What can hang from each mark:
meze: relud
relud: deder gobat kudirut meze
ruke: givole meze
pumat: gumup livul relud
givole: relud ruke
sope: gumup
gumup: pumat veno
livul: deder kudirut pumat

Known rows, with every way that one mark hangs from another:
(givole (relud gobat kudirut meze)): [ 21   3  -4  -9 -20 -11  -5   9 -21  31 -20  12   0  -6  10  -1 -18 -16
  -4  -1  -4  -1  15   4 -13 -17]
(givole ruke): [ 10  -2  -5  -1  -6 -10   8   8  -9  12  -5  16  11  -1   2  -3  -6 -11
  -5  -3  -6 -12  -3  -2 -12   0]
(relud gobat): [ 12  -2  -3  -5 -12  -3  -6  -1 -12  10 -13  10   1  -1   2   1 -16  -4
  -7  -1  -7  -9  -4   9 -10  -7]
(livul deder pumat): [ -1  14  -4  -1  -1  -1  20  -1 -19  13  14   5   1  -1  -1  10 -17  -9
  -8 -10  -6  -2  -1   6  -4  -5]
(relud gobat meze): [ 11   3  -6  -4 -19  -2  -9   5 -17  24 -27  10  -2  -2   6  -7 -20  -6
 -11  -1   0 -10   8   6  -5  -7]
(meze (relud deder gobat)): [  9   3   3  -4  -7   6  -5  10 -11  23 -19   3   4 -10   3  -1 -17  -8
   3  19  -3 -10  14   6  -6  -6]
(gumup (pumat (relud deder)) veno): [ 10  -2 -13  14   1   3   4   3 -16   1   5  21   1 -16 -11   0 -18  -4
 -12  24  -4  -1  12  10   3 -12]
(relud deder kudirut meze): [  8   2  -5   9 -13  -3  10  20 -17  28 -18   1  25 -16  14 -12 -10 -12
   0  16   7  -7  21  -3   0  -4]
(livul deder (pumat gumup (relud kudirut))): [  4   8   0   1  -8   4  19  -1 -27   5  10  -1  15  -7  12   5 -25 -14
   0  -4  -8  -6  -4  12   0 -31]
(gumup (pumat (livul deder) (relud kudirut meze))): [  3   2  -3  -4 -12   3  14  11 -30  22  -8   7  11  -9  12  -1 -39 -12
 -17   1  11  -1  14  18   7 -23]
(ruke givole (meze (relud deder gobat kudirut))): [  6   0   0 -16  -1  -6  -2  11   1  32 -18  -7  29 -17  15  -4 -28 -16
   5  19 -10  -4   8  20 -22   8]
(pumat (gumup veno) livul (relud gobat)): [ 18 -12  12 -14 -19  11 -16  -1 -25  -4   0  15  -5   1  -3  -8 -31  -3
 -14  -3   5 -12  -3  23  -6 -33]
(pumat (gumup veno) (livul deder kudirut)): [ 13   0  17  -7  -3  17  19   4 -24  -3  31  18   9  -6   2  -2 -24  -2
 -17  -9  10   0   4  23  -9 -20]
(pumat (livul deder) (relud gobat kudirut)): [  5  -5  13 -17 -14  -6   6   8 -20  18  -6  -5   6  -1  15   2 -44 -12
 -10  -4   8  -3  -2  17  -8 -22]
(pumat gumup (livul deder) (relud gobat kudirut meze)): [ 10  -1  15 -17 -25   8   2  11 -30  25 -19  -4  10   0  23 -10 -44 -12
 -11  -8  15  -7   6  23   2 -36]
(pumat gumup (livul deder) (relud gobat)): [ 10  -2  18 -20 -13  11  -1   0 -20   6  -5  -2  -1   9   9   0 -38  -8
 -14 -12   6  -8  -5  27   0 -31]
(gumup (pumat livul relud) veno): [ 10 -11  -5  -2  -6   7  -4  -1 -24  -8  13  26  -4  -8 -13   2 -26  -4
 -19   5   1  -6   5  18   0 -21]
(meze (relud gobat)): [ 12   0   0  -8 -12   4 -10   0 -11  14 -17  12   0  -5   1   4 -19  -6
   0   9 -11 -13   6   9 -10 -10]
(meze relud): [  9  -2  -3   0  -5   5  -1   2  -7   4  -6  13   9  -7  -2   5  -9  -7
   1  11 -12 -16  12   3  -6  -6]
(livul deder kudirut (pumat gumup (relud meze))): [  1  19  -3   5  -4  15  17   1 -28  15   4  -1  -1  -7  10  -3 -34 -16
 -15 -12  -7  -7  11  11   4 -26]
(givole relud ruke): [ 18   2  -3  -8  -2 -14   7   6 -10  16   2  18   0   3  -3   5  -2 -18
  -4  -7 -13  -5   5  -4 -17  -6]
(ruke (givole relud) meze): [ 15  -2  -6 -19  10 -13  -2  -5   8   8   7   5   9   1  -4   7 -12 -18
 -10  -6 -23  -1   4  18 -22   9]
(sope (gumup veno)): [ 16  -4  -1   7 -13   5   3 -12  -5  -8  17  28   9  -2  -7  -8  -3   4
  -5   8  -4  -3  -2  11  -7  -8]
(ruke meze): [  7   0  -9  -5  -7  -2   4  -4  -2   4   7   5  14  -6   1  -2  -9 -13
 -11   3 -16 -10   1  13 -12   4]
(livul (pumat relud)): [  1   3 -10   3  -4  -1   0  -3 -17   2   3   2  -5  -4  -5   4 -21 -14
  -7  -3 -15 -14   0   0   0 -14]

Rows:
[  6   3   1 -18   4  -1  -8   6   6  27 -18  -7  15  -9   6  -3 -27 -14
  -2  15 -12  -6   8  22 -18  12]
(ruke givole (meze (relud deder gobat)))
[ 12  -9  -2  -9 -12   6 -13  -1 -27   2   2  25 -13  -6 -11   0 -36  -2
 -21   3   3  -3  -1  23  -5 -24]
(gumup (pumat livul (relud gobat)) veno)
[ 11   0  -6  -2 -25  -7  -3  10 -21  28 -28   9  12  -9  14  -9 -21  -9
  -4   3   2  -7   7   5  -9 -12]
(relud gobat kudirut meze)
[ 17   0 -11  12  -9  11   3 -15 -13  -9  18  40   8  -7 -11  -3  -3   7
  -8  10  -6   2  -4  20  -2 -14]
(sope (gumup pumat veno))
[  3  -4   9   0   5   9   5  16 -13   7   5  -8   6 -10   4  -7 -29 -16
 -13   4   3 -11  16   5  -2 -13]
(pumat (livul kudirut) (relud deder))
[  9  -2   4  -4  -6  20  -8  -9 -20   4   3  16  -4  -4   3  -6 -38  -6
 -17  -6  -4  -2  -6  29  -2 -33]
(sope (gumup (pumat (livul kudirut) (relud gobat))))
[  3  -1   6  -8 -16  -4  12  14 -21  22  -9  -4  12  -3  16  -5 -39 -15
 -14  -2  14  -7  16   9   2 -17]
(pumat (livul deder) (relud kudirut meze))
[  9   6  15 -14 -13  17   2   8 -26  21 -11  -2  -3   1  17  -9 -49 -13
 -21 -15  10  -6  10  24   0 -32]
(pumat gumup (livul deder kudirut) (relud gobat meze))
[ 16  -2  -3 -25  -1 -20  -5  -1  -1  22  -4   3  14  -5   8   5 -23 -20
  -4  -4 -19   4  -3  22 -30   1]
(ruke (givole (relud gobat kudirut)) meze)
[ 12  -4  10  -6 -22   7  11  11 -29  10   3  11  14  -6  11 -10 -35  -8
 -13   1  17  -5  14  18   1 -30]
(pumat (gumup veno) (livul deder) (relud kudirut meze))
[  4  17   2   2   3  15  25  -1 -26   6  23   6   7  -7   6   6 -17 -11
  -8 -15  -9  -2  -3  15  -5 -20]
(livul deder kudirut (pumat gumup))
[  8  -4  -3 -21  -6  -8  -7   1   0  22 -16   2  24 -13  12   1 -30 -14
   3  10 -17  -7   0  24 -26   4]
(ruke givole (meze (relud gobat kudirut)))
[ 10  -5   1  -2  -8  18  -1  -6 -17  -2  11  24  11   0  -5  -5  -9   0
 -10  -4   3  -4  -5  25   3 -21]
(sope (gumup (pumat livul)))
[ 11   0   3  -2 -12   1   0  14 -15  28 -19   2  18 -18  12  -2 -18 -10
  10  24  -1  -8  13   5 -10 -11]
(meze (relud deder gobat kudirut))
[ 10   3  -3   2 -20  -5   1  19 -21  38 -30   0  17 -15  17 -13 -19 -11
  -2  13   9  -4  15   2  -5  -7]
(relud deder gobat kudirut meze)
[  5   3  -2   8  -7   8   8   9 -27   9   1  -6  20 -15  10  -5 -15 -16
   6   9  -5 -12   4   5   3 -29]
(livul (pumat gumup (relud deder kudirut)))
[ 11  -5   0   5  -2  19   2  -9 -19 -11  27  30   0 -10  -6  -7 -29  -2
 -18   3  -2  -1   2  24  -3 -28]
(sope (gumup (pumat (livul kudirut) relud) veno))
[  4 -11   7  -2  -8  -1   4  18 -16  12  -4  -8  20 -11  10  -7 -25 -15
  -3  12   8 -11  12   4   0 -17]
(pumat livul (relud deder kudirut))
[ 15   3  -3  -6   9  -9  -2  15  -2  28 -18   1   6  -2   0  -2 -10 -14
  -6   1  -1  -1  25   3  -6   6]
(ruke (givole (relud deder meze)))
[  7   5   1   0 -13   6   0   8 -30  18 -10  -7  11 -13  12  -6 -25 -16
   5   6  -4  -9  -2  10  -1 -33]
(livul (pumat gumup (relud deder gobat kudirut)))
[ 18  -4  -7  -8  -1 -17  -1  11  -8  23 -16   9  15  -6   7   1 -12 -15
  -1  -3  -6  -1  16   4 -14  -3]
(ruke (givole (relud kudirut meze)))
[  9  -4   4   0 -12   8  15  -7 -21  -1  25  26  13  -7   3  -2 -32  -1
 -12   7   8   7  -1  28   0 -29]
(sope (gumup (pumat (livul deder) (relud kudirut)) veno))
[  7  12  -5   5 -18   4  17   2 -34  14   8  12   8 -12   9  -4 -30 -11
  -8   1   2  -3  10  10   1 -29]
(livul deder (pumat (gumup veno) (relud kudirut meze)))
[  9  -3   3 -10 -14  -2   9   3 -32  13   7  20   0 -10   4   4 -46  -4
 -17   4   9   8  -1  27  -7 -27]
(gumup (pumat (livul deder) (relud gobat kudirut)) veno)
[ 11   3   6  -3  -7  14  15  -9 -20   0  29  33   6   0  -6  -1 -19   6
 -17  -2  11   9  -3  30   0 -17]
(sope (gumup (pumat (livul deder)) veno))
[ 18   9  -1  -7 -16 -17   5  25 -23  53 -26   7   7  -9  15 -10 -16 -24
   0   4   5   2  18  -4 -16 -10]
(givole (relud deder gobat kudirut meze) ruke)
[  6  -3   3   3  -3  18  -1   0 -14   4   4   9   9  -4  -1 -10 -19  -6
  -9   9   5  -5   5  21  11 -25]
(sope (gumup (pumat livul (relud deder))))
[ 16   9  -1 -16 -10 -19  10  14 -11  41  -3   2  14 -11  13  -5 -16 -30
  -2   6 -10   5   6   8 -27  -4]
(givole (relud deder gobat kudirut) (ruke meze))
[ 13   7  -4  -9  -4 -17  18  16  -7  32   8   3  23 -13  10  -4  -6 -31
  -1   9 -12   2  11   2 -23   0]
(givole (relud deder kudirut) (ruke meze))
[ 16 -14  10  -6 -13  13  -8   0 -20 -14  12  15   3  -1  -6  -7 -22  -4
 -13   0   3 -14   4  17  -1 -29]
(pumat (gumup veno) livul relud)
